(in the rows, 128 means zero)
Known rows, with every step that occurs
m e s: [142 159 117 110 146 148 109 124 106 108 153 144 142 179 121 121 150 130
 111  88 136 160 129 161  99 131 111 129 141 168  95 151 171 168 125 126
 139 137 134 168 154 119 103 116 104 116 107 121 111 116 132 152 154 154
 118  97 109  95 164 111 138 119  64 150 155 112 140  95 134 174 166 132
 108 116 205 116 106 128 132 130]
k v m e s l: [109 104 112  76 147 157 112 109 132 136 152 141 117 143 110 161 137 144
 111  86 122 106 117 177 126 131  83 128 118 176  55 132 174 171 111 129
 106 109  95 147 128  90 141 134 105 152 104 123 133  88 141 176 169 106
 146 125 129 133  95 121  78  78  81 176 133 130 129  90 186 136 138 136
 116 104 137 125 118 146 154 140]
k v: [152  72 184 165 175 168 136  99 151 175 152 109  94 226 160 141 142  67
 105  72 103  81  88 117 143  76 148 135 130 129  98  76 153  72 111 110
 123 178 142 153 180 127 113  73  90 144 177 140 183  86 138 138 117 131
 105 118 136 122 156 150  76 157  65 212 118  77 117 130 153 105 135 108
 105 180 187  86 110 128 167 102]
s n p e: [142 146 116 161 108 113 153 127 120 127 118 125 120  95 138  91  98 128
 125 126 104 123 110 114 150 143 171  89 119  90 144 137 110  96 130 129
 156 158 112 108 118 136  84 137 145 149 116 149 136 153 157 136 133 112
 114 134  87 158 129 129 115 168 166 106  98 129 126 172 133 124 111 147
 135 118 101 123 119 119  97 121]
v m l s n p e q: [148 144 144 118  91 100 146 106 127 105 134 132 149  51 147  95 100 156
 111 123 135 129 125  91 168  95 107  93 120  79 147 154  99 125 122 188
 121 115 106 116 140 153 108 118 153 118  72 122  47 181 168 109 107 125
 145 159 136 129  84 101 149 123 170  75 110 183 117 102 149 136 118 133
 167 111 102 133 114 148 108 139]
m e s l: [102 133  94  78 126 151 109 139 125 118 136 137 131 145 103 144 126 162
 137 111 149 150 123 190 111 136 104 128 123 190  93 159 179 180 110 128
 140 113 116 146 113  93 136 132 115 122 113 136 130 104 128 164 163 122
 142  98 114 117 117 119 135  87  85 144 135 136 127 117 157 159 132 130
 116 108 142 146 118 130 150 155]
s n: [119 133 131 138 153 125 136 137 149 142 129 118 132 166 127 139 140  99
 142 129 131 131 115 136 127 118 130 125 120 131 151 118 131 111 127 104
 160 149 156 138 119 119 148 102 125 125 141 140 162  95  89 116 126 118
 101 129 133 132 133 130 143 130 121 140 128 109 111 156 103 132 101 101
 139 136 148 134 136 118 157 120]
k v m l s e q: [152  98 164 112 145 129 122  79 119 128 182 127 146 131 167 131 138 134
 101 113 151 110 128  63 150  70  91 141 145 114 115 116 137 124 129 146
  87 114 129 130 191 154 140 101 114 101 116  99  69 125 173  99  76 130
 154 153 196 123  98 135 121  97 135 146 129 151  93  68 151 145 106 101
 155 153 122 162 104 133 135 135]
k v m l s e: [125  87 144 116 168 139 119  98 130 131 175 138 118 174 139 162 152 130
 119 126 110 109 140  89 102 107 110 159 152 130  98 109 132 132 122  58
  84 131 126 116 155 140 166 161 105 131 160  87 113 119 160 119  76 132
 149 137 161 151 108 159  61  87 147 202 109 135 117  74 141 149 111 121
 142 130  66 144 127 110 108 111]
n p e q: [178 143 151 160  98 109 145  94  99 122 144 121 139  99 163  62  88 129
 113  89 145 129 100  82 189  82 154  79 137  86 156 139 121  95 135 208
 147 155 122 136 170 155  69  71 138 105  95 150  84 158 181 108 110 143
 124 128 129 123 137 110 168 181 122  77 123 143  97 151 146 136 130 122
 138 154 170 130  95 138 123 139]
m l n: [120 144 138 123 164 124 110 159 161 111 110 127 141 158 130 167 154 110
 134 153 109 166 139 146  93 106 113 146 131 124 170 123 118 122 111 108
 133 143 149 138 122 135 173 123 117 106 158 115 123 133  95 114  96 153
 117 125 128  92 147 125 151 115 131 134 115 128 125  85  72 155 135 128
 137 108 125 115 140 131 130 114]
p e s l n: [119 155  78  85 116 151 125 158 150 114 101 112 140  97 112 146 107 157
 113 161 133 160 123 163 102 159 128 122 106 168 105 146 138 180 119 144
 147 116 124 115  77 100 145 156 141 142 104 140 114 107 132 160 189 109
 137 142  91 109 108 129 165 101 157 102 126 128 152 128 132 128  98 123
 116 114 104 145 141 132 138 135]
x d: [116 118 175 152 131 177 178 112 131 157 175 131 101 252 110 103 153 134
 119  54 129 115 115 122 110 112 154 114 209 175 156 105 115  78 132 119
 127 216 179 161 185 110 115  78 118 112 166 109 200 135  75  84 126 179
  76 100 156 114 179 125 145 189  66 199 146  72 111 151 113 125 155  81
 115 134 182 119 125 142 151 125]
l n: [133 137 130 135 152 135 122 140 149 123 107 115 139 149 129 143 144  89
 130 140 127 149 124 129 113 117 144 135 135 124 152 106 112 117 132 128
 148 151 157 144 121 136 163 119 119 116 151 131 141 104  93 119 125 136
 106 121 141 117 157 128 162 142 131 129 142 109 129 122  80 139 125 106
 129 137 156 105 139 126 151 103]
m e: [131 134 136 136 172 122 109  97 126 115 154 153 127 181 135 121 154  86
 129  87 126 160 123 156 123  85 124 119 163 126 134 119 153  96 122 116
 153 171 135 180 173 137 144 109  80 104 152 105 137 119 120 135  86 140
 104  86 150 135 170 119 116 138  84 178 134 138 113  85 103 205 153 118
 145 105 166  90 106 119 129 110]
e s l n p q: [133 130 105 138  63 104  91 157  89 138  57 118 121  37 134  99  99 145
 136 160 155  95 167 119 148 145 135 135  81 112 116 155 134 108 162 172
 126  63 143  72 125 124  80 135 164 145 118 162 152 154 106 131 145 110
 139 115 133 113 121 108 137 153 138  58 118 137 145 165 132  27 147 164
 120 156 133 137 149 115 129 169]
s l: [112 106 130 115 132 142 120 134 139 140 132 127 105 176 107 146 114 125
 160 100 137 125  97 152 138 103 139 116 138 165 135 125 147 128 108 117
 147 147 130 144 109  89 159 102 111 124 155 156 165  96 113 133 133 126
 135 100 128 143 126 135 134 124  91 157 118 120  95 162 138 134 113 100
 120 144 125 134 137 129 170 141]
x e s n: [114 142 112 124 106 145 165 179 159 139 154 125 142 181 121 144 150 137
 127 132 126 108 140 151 122 144 120 132 120 170 128 130 151 163 152 116
 173 129 158 166 106 121 118  91 136 133 104 120 179  97  79 127 171 123
 107 152 119  89 153 132 193  99 104 105 171  75 164 139 105 120 121 116
 105 136 179 138 142 143 161 152]
c e: [140 123 181 143 177  91 101 154 142 188 162 145 120 173 186 136 147 121
 149 111 146 137 132 117 102 101 149 134 166 168 129  64 154 102 149 116
 159 180 159 180 150 160 150  63  90 128 149 140 136  86 116 125  90 175
 124 100 121 116 165 147 135 165  92 167 155 151 126 121  98 162 130  82
  80 154 200 124 112 119 127 132]
s e q: [170 126 146 138 136 111 123  81  91 132 184 122 153 151 173  96 122 121
 120 102 175 132 109  57 167  79 131 117 158 122 150 115 142 113 150 162
 131 143 157 143 193 150 114  65 116  75 118 129  97 103 160  82  84 143
 134 125 185 120 141 136 174 144 112 117 141 119  65 128 125 166 103  86
 139 169 177 180  95 123 151 142]
k v m l n s e: [116 101 130 127 155 121 139  84 120 138 173 130 122 130 129 144 148 117
 114 169 124 115 151  89 109 159 106 175 143 136 108 104 114 128 142  66
  83 113 119  92 129 141 145 168 115 116 155  73 119 114 169 118 103 108
 137 165 167 144 110 171  86  85 161 177 122 115 129 108 134 138 103 135
 135 113  52 153 122 118  90 115]
v m e: [140 129 149 129 188 103 116  63 115 113 181 172 114 176 119 133 163  77
 118  55 103 131 127 133 137  93  97 110 173 108 116 104 125 106 136 122
 114 168 111 196 170 131 166 114  82 130 117  86 121 109 118 135  89 147
 106 100 165 162 148 111  76 124  85 197 136 149 109  55 118 192 181 117
 153  81 158  61 121 138 130  91]
v m l n p: [117 119 147 139 122 106 118 159 122 110  97 144 135  92 124 156 150 121
 150 143 101 114 152 119 128 141 123 140 123  73 173 122  81 113 128 119
  88 118 123 123 136 164 146 148 149 131 141 130 123 167 102 110  94 148
 139 128 134 149 127 111 100 138 147 106 125 142 121 106  95 110 164 163
 138 100 117 109 137 135 103 115]
v m: [159 108 174 146 171 108 138  78 111 131 180 154  92 213 108 142 150  76
 128  37  93  92 100  88 150  95 119 104 174 112 119  93  98 119 137 125
 104 176 122 187 143 107 162  88 102 155 111 119 136  93 111 113 115 173
 101 111 146 158 146 118  86 152  73 191 134 109  96 114 133 131 185  99
 125 134 175  63 146 147 152  88]
v q: [155 129 175 181 197 141 143  69 143 153 154 135 111 221 130 116 128  89
 135  71 114 126 101 131 166  88 145 123 165  96 122  66 142  94 105 141
 102 120 102 192 159 100 142 114  91 142 143 107 168 112 108  94  88 171
 118 114 142 121 166 138  93 190  84 167 165 107 101 129 142 137 172  77
 131 183 178 117 167 141 175  90]
p e: [170 150 138 161 152 123 150  90 125 129 162 130  93 193 132  90  98 107
 104  71  96 142  82 108 137  92 171  76 160 125 123 121 129 102 119 134
 168 199 123 151 130 107 104  99 110 144 121 135 127 122 173 139 130 154
  95 110  84 127 164 133 125 173 107 163  95 115 121 150 139 158 136 114
 121 136 135  86 124 129 120 103]

Rows
[123 139 123 134 112 106 153 131 136 108 120 140 116  79 117 118 108 151
 122 135  85 124 129 116 133 141 132 100 123  82 135 149  92 124 116 114
 123 138  93 103 102 134 121 171 151 161 102 123  97 177 158 139 123 122
 134 147  93 163  95 120  89 123 182 116  89 165 147 125 144 130 124 161
 155  89  49 106 137 130  78 117] => v m l s n p e
[124 151 105 115 135 144 131 158 132 131 129 116 148 157 117 136 140 135
 126 134 140 135 122 148 110 158 110 133 102 160 119 147 147 170 133 114
 148 122 150 130 112 106 121 114 142 131 103 147 139  93  98 133 176 130
 111 137 107 102 127 118 159 110 109 116 145  95 135 153 132 121 114 115
 112 137 176 153 131 125 155 137] => e s n
[117 126 118 126 144 104 136  93 107 119 170 136 128 126 117 137 144 124
 133 173 131 141 155  90 106 167 109 167 159 142 129 117 106 142 148  71
  97 112 125 101 114 135 157 171 122 104 141  73 106 123 153 105 100 120
 136 152 164 144 119 163 118  87 165 155 126 128 122 115 111 160 110 130
 138 101  49 157 130 114  81 123] => v m l n s e
[ 98 102 114 127  87 127 120 175 128 122  66 120 140  63 122 142 126 133
 164 166 139 119 140 141 135 157 155 140 105 105 165 130 103 114 131 136
 120 108 127 106 108 151 135 156 152 118 160 163 153 147  99 126 128 106
 151 120 135 166 120 126 133 143 160  81 135 135 122 159 102 100 116 145
 131 126 109 144 127 117 127 138] => s l n p
[106 138  88  83 118 156 114 170 149 118  95 112 147 110 107 163 127 149
 130 164 144 152 131 170  99 158 119 143 104 173 116 141 140 181 124 136
 140 107 137 120  83 105 159 146 139 128 121 143 130  97 101 146 180 114
 139 134 116 107 115 126 172  96 137 101 144 120 142 127 122 119 107 118
 114 126 130 150 141 132 156 139] => e s l n
[107 114 155 131 137 135 151 102 156 132 135 126 111 135 108 148 145 102
 118 160 113 127 141 135 108 140 100 170 125 135 122 118 101 124 114 102
  96 110 115 114 103 132 151 145 121 118 154  83 115 139 137 127 128 121
 119 164 139 108 118 147 113  91 126 161 123 128 159 109 132 116 135 139
 126 114  79  91 135 143 110 112] => k v m l n s
[129 116 117 154  76  97  92 143  97 144  56 118 114  42 142  96  96 120
 147 154 148  88 163 112 161 121 143 130  92  91 137 137 124  71 161 168
 133  80 143  78 133 135 100 128 152 138 144 159 168 155  99 123 116 100
 134 110 153 132 126 116 130 167 149  72 106 150 130 166 111  34 139 151
 135 155 115 130 149 112 131 155] => s l n p q
[111 123 140 145 112 117 114 176 129 114  80 131 146  97 130 146 143 127
 157 163 117 130 151 133 120 142 139 147 115  87 186 131  98 105 122 116
 111 121 141 114 136 169 133 145 150 110 163 142 135 173 102 109  92 143
 136 119 129 132 142 120 126 145 147  92 121 136 122 124  82 117 146 163
 135 116 124 127 126 127 105 128] => m l n p
[131 111 120 126 140 138 123 114 112 123 157 123 133 169 133 124 138 129
 142 140 148 142 134  91 102 117 157 151 163 150 123 124 135 137 138  72
 134 140 152 120 136 136 152 157 108 109 162 115 124 111 143 109  99 129
 139 110 156 157 143 159 123 120 150 163 137 124 118 125 114 161  90 100
 133 156  95 161 123  91 118 116] => l s e
[127 137  91 127  73 103  78 146  91 130  61 127 130  19 139  95 107 146
 129 166 157 111 183 140 144 143 119 138  85 106 113 159 145 107 166 175
 129  59 133  78 139 137  84 153 151 138 119 141 145 164 109 143 132  95
 142 112 145 119 121 106 126 137 144  64 121 160 150 133 124  58 148 169
 135 127 126 136 136 111 119 167] => m e s l n p q
[108 129 100  70 134 139 111 117 119 116 153 151 122 141  95 151 133 155
 131  89 133 132 122 178 120 141  85 123 130 178  81 149 162 187 117 131
 115 112 101 153 112  87 150 136 115 142  92 126 120  99 127 161 165 123
 148 111 121 136 101 113 109  79  87 153 139 140 125  99 166 155 147 128
 120  94 134 131 129 143 147 146] => v m e s l
[155 141 118 125  79 115 141 113 119 118 115 111 151  41 160  82  82 151
 113 132 157 137 112 104 179 106 141  88 116  97 153 144 119 114 129 215
 144 125 114 115 138 147  96 103 151 105  91 150  78 153 170 121 126 107
 145 144 132 128 108 113 182 148 164  52 122 162 108 142 139 130  96 123
 149 133 123 152 102 135 128 151] => s l n p e q
[102 116  98 112  76 141 118 186 121 118  67 117 151  58 113 141 124 155
 154 172 145 122 146 152 124 180 144 147  96 125 142 147 117 150 132 136
 115  91 127 101 103 145 120 163 162 125 135 168 137 146 105 136 160 110
 157 125 118 146 118 122 143 128 154  69 149 124 138 158 122  90 121 156
 116 128 130 155 125 124 126 147] => e s l n p
[130 139 103 138  97 118 142 136 128 118  99 124 123  66 130 106  91 143
 123 143 110 133 117 126 141 151 172  95 120 101 136 137 108 111 125 147
 146 144 101  99 100 133 107 160 148 147 122 148 128 154 161 149 141 104
 134 132  88 158 120 132 125 153 181  96  98 142 139 157 132 123 108 151
 136 114  74 123 129 123  98 124] => s l n p e
[157  89 193 186 213 170 147  56 163 182 159 117 101 227 157 130 135  74
 105  65  99  88  92 131 172  79 142 136 141  92  83  38 159  68  96 140
  81 121  95 181 186 111 126 110  82 164 163 104 190  95 128 113  92 144
 120 135 145 118 150 153  45 183  79 203 155  95 112 112 174 107 158  82
 125 201 179 108 152 144 187  82] => k v q
[103 143 138 132 117 128 143 134 150 117 116 123 126 134 101 128 135 118
 146 186 141 169 143 150  94 142 117 165 129 153 158 146 107 133 113  99
 132 110 137 109  88 126 141 146 125  86 165  96 110 156 124 112 122 133
 117 141 129  92 142 140 171 104 130 127 128 132 156 140 102 143 127 134
 127 118  82 113 135 128 105 129] => m l n s
[120 134  90 101  86 145 132 150 113 121 121 125 118 113 105 119  91 181
 131 113 130 126 106 156 129 163 145 103 112 167  99 166 154 180 113 142
 136 118 100 109  89  90  93 142 148 149  97 167 127 131 163 163 188 124
 152 116  71 133 110 124 130 123 114 109 113 127 136 176 179 118 120 147
 101 130 114 152 124 133 127 157] => n p e s l
[138 170  94 120 134 136 146 145 132 124 137 120 139 142 123 116 116 145
 104 133 119 142 111 142 111 159 125 107 106 155 104 154 147 170 127 122
 164 133 133 120 101  98 101 125 144 150  82 142 121 106 137 150 189 120
 108 148  80 102 120 125 151 117 131 115 124 102 148 152 148 131 105 126
 116 122 146 147 133 129 134 131] => p e s n
[116 134 127 143 110 136 152 118 138 123 119 114 121 128 101 111 129 101
 144 174 152 158 133 136 108 153 139 157 133 151 144 134 101 126 133 118
 143 121 143 117  85 130 131 142 127  94 160 109 123 133 118 118 145 120
 110 138 138 112 151 146 177 128 132 122 153 115 160 165 109 130 116 117
 119 140 109 108 133 123 118 120] => l n s
[118 128 113 139  88 132 132 179 106 128  94 120 147  96 120 123 136 147
 152 145 139 106 139 135 129 178 137 138  90 112 142 152 122 144 142 120
 129 104 139 108 126 144  90 138 167 129 119 168 147 144 101 125 156 119
 132 127 110 141 126 114 133 141 130  78 146 106 134 178 127  92 128 154
 116 135 167 159 121 120 125 145] => e s n p
[164 150 135 148  93 107 148 104 111 125 133 116 149  70 163  70  88 133
 112 113 152 130 106  86 186  99 143  80 117  83 158 142 116  97 135 199
 154 138 124 120 157 153  72  81 151 108  86 148  87 154 170 110 118 118
 129 149 131 124 118 110 173 162 149  62 119 146 100 155 140 134 104 122
 151 141 149 147  98 133 123 146] => s n p e q
[146 173 104 121 105 134 131 164 112  99 116 131 141 112 122 112 115 173
 101 134 107 153 134 136 104 173 135 114 112 133 115 169 132 177 118 137
 128 123 113 109 115 126  76 150 159 141  86 144  89 167 168 151 171 153
 133 132  55  92 136 113 137 133 132  91 115 118 161 130 145 124 151 176
 100 111 138 132 120 136  88 138] => m l n p e s
[156 165  98 132  98 142 138 152 104 108 115 122 138 108 123  98 111 161
  97 127 120 141 123 126 114 178 151 109 115 136 103 161 130 173 134 147
 138 127 121 117 114 126  66 149 157 148  85 151  98 146 165 155 187 143
 127 131  62 108 143 115 145 149 132  88 135 107 164 148 150 115 145 163
  95 130 155 127 118 131 104 130] => l n p e s
[142  92 195 140 199 124 124  97 147 146 179 154  86 229 128 180 159  93
 112  56  66  86 110 115 130  71  83 129 151 112 115  93 126 103  99  95
  76 163 111 165 169 116 162  89  98 154 144 100 136 119 130 125  82 172
 115 129 131 115 122 127  46 114  67 222  87 118 103  69 147 129 182 136
 127 115 140  69 132 160 139 105] => k v m l
[103 120 106 103 133 141 114 154 160 125  93 112 136 117 117 162 129 121
 143 159 139 149 123 157 118 128 133 139 119 149 143 119 126 135 121 130
 145 129 139 128  91 116 182 137 122 120 152 140 148 100  93 134 138 106
 134 129 139 134 120 135 158 112 150 119 133 131 125 130 101 131  97 106
 135 121 106 135 145 128 156 127] => s l n
[123 116 134 134 120 124 154 122 146 128 121 129 111  84 131 126 112 142
 105 132  77 100 125 116 135 134 131 108 104  78 108 131 101 105 108 114
 113 134  88  98 121 140 113 167 146 175 114 119 112 165 172 151 124 102
 133 162  93 158  85 129  58 121 184 138  81 155 154 114 162 111 118 166
 147  99  52 104 127 132  86 111] => k v m l s n p e
[ 99 119  96  99  94 123 113 154 111 106  83 140 151  34 110 149 141 151
 142 152 134 119 157 157 129 182 112 144 104 106 122 141 108 154 139 143
  97  87 102 116 113 149 138 183 151 138 110 134 123 145 108 147 146 101
 158 130 139 168  99 109 107 108 161  82 149 151 140 105 127 116 141 166
 139  86 113 135 125 130 112 135] => v m e s l n p
[109 133 111 132 136 115 129 113 113 121 153 126 137 130 124 128 139 133
 139 194 146 160 154 103  97 159 125 172 149 153 145 128 122 138 140  66
 117 114 141  90 118 139 140 164 124  82 163  88 112 129 156 103  99 119
 135 144 153 127 134 169 144  95 165 141 124 123 125 136 101 164  92 130
 134 113  54 178 121 103  85 136] => m l n s e
[101 123 122 115 126 147 134 153 168 127 102 109 142 135 115 143 140 121
 150 162 145 146 130 147 104 116 131 141 111 139 140 141 121 133 119 101
 162 122 154 124  96 123 165 144 129 122 148 132 140 119  82 122 134 109
 119 133 138 134 114 126 156 104 158 127 138 133 148 138 110 134  84 100
 145 143 110 132 144 111 151 118] => l s n
[ 93 126 135 100 147 126 130 148 171 113 121 129 137 136 108 169 150 135
 146 154 114 137 140 146  99 110  89 144 116 126 140 142 109 147 108  87
 126 113 135 126  96 119 192 152 131 136 129 109 114 134  84 119 112 126
 128 146 138 130  91 118 124  75 157 144 116 154 141  96 114 139 112 118
 159 106  81 120 156 129 132 117] => v m l s n
[132 133 116 132  74  84  76 177  95 165  64 125 126  11 165 105 103 159
 139 179 170  95 183 118 133 150 128 143  89 126 107 133 148 110 178 172
 134  62 144  78 126 147  88 128 156 153 119 162 144 148 107 138 137 111
 152 120 132 109 119 120 139 150 148  56 131 168 157 149 123  35 137 154
  98 153 141 155 138 111 114 177] => c e s l n p q
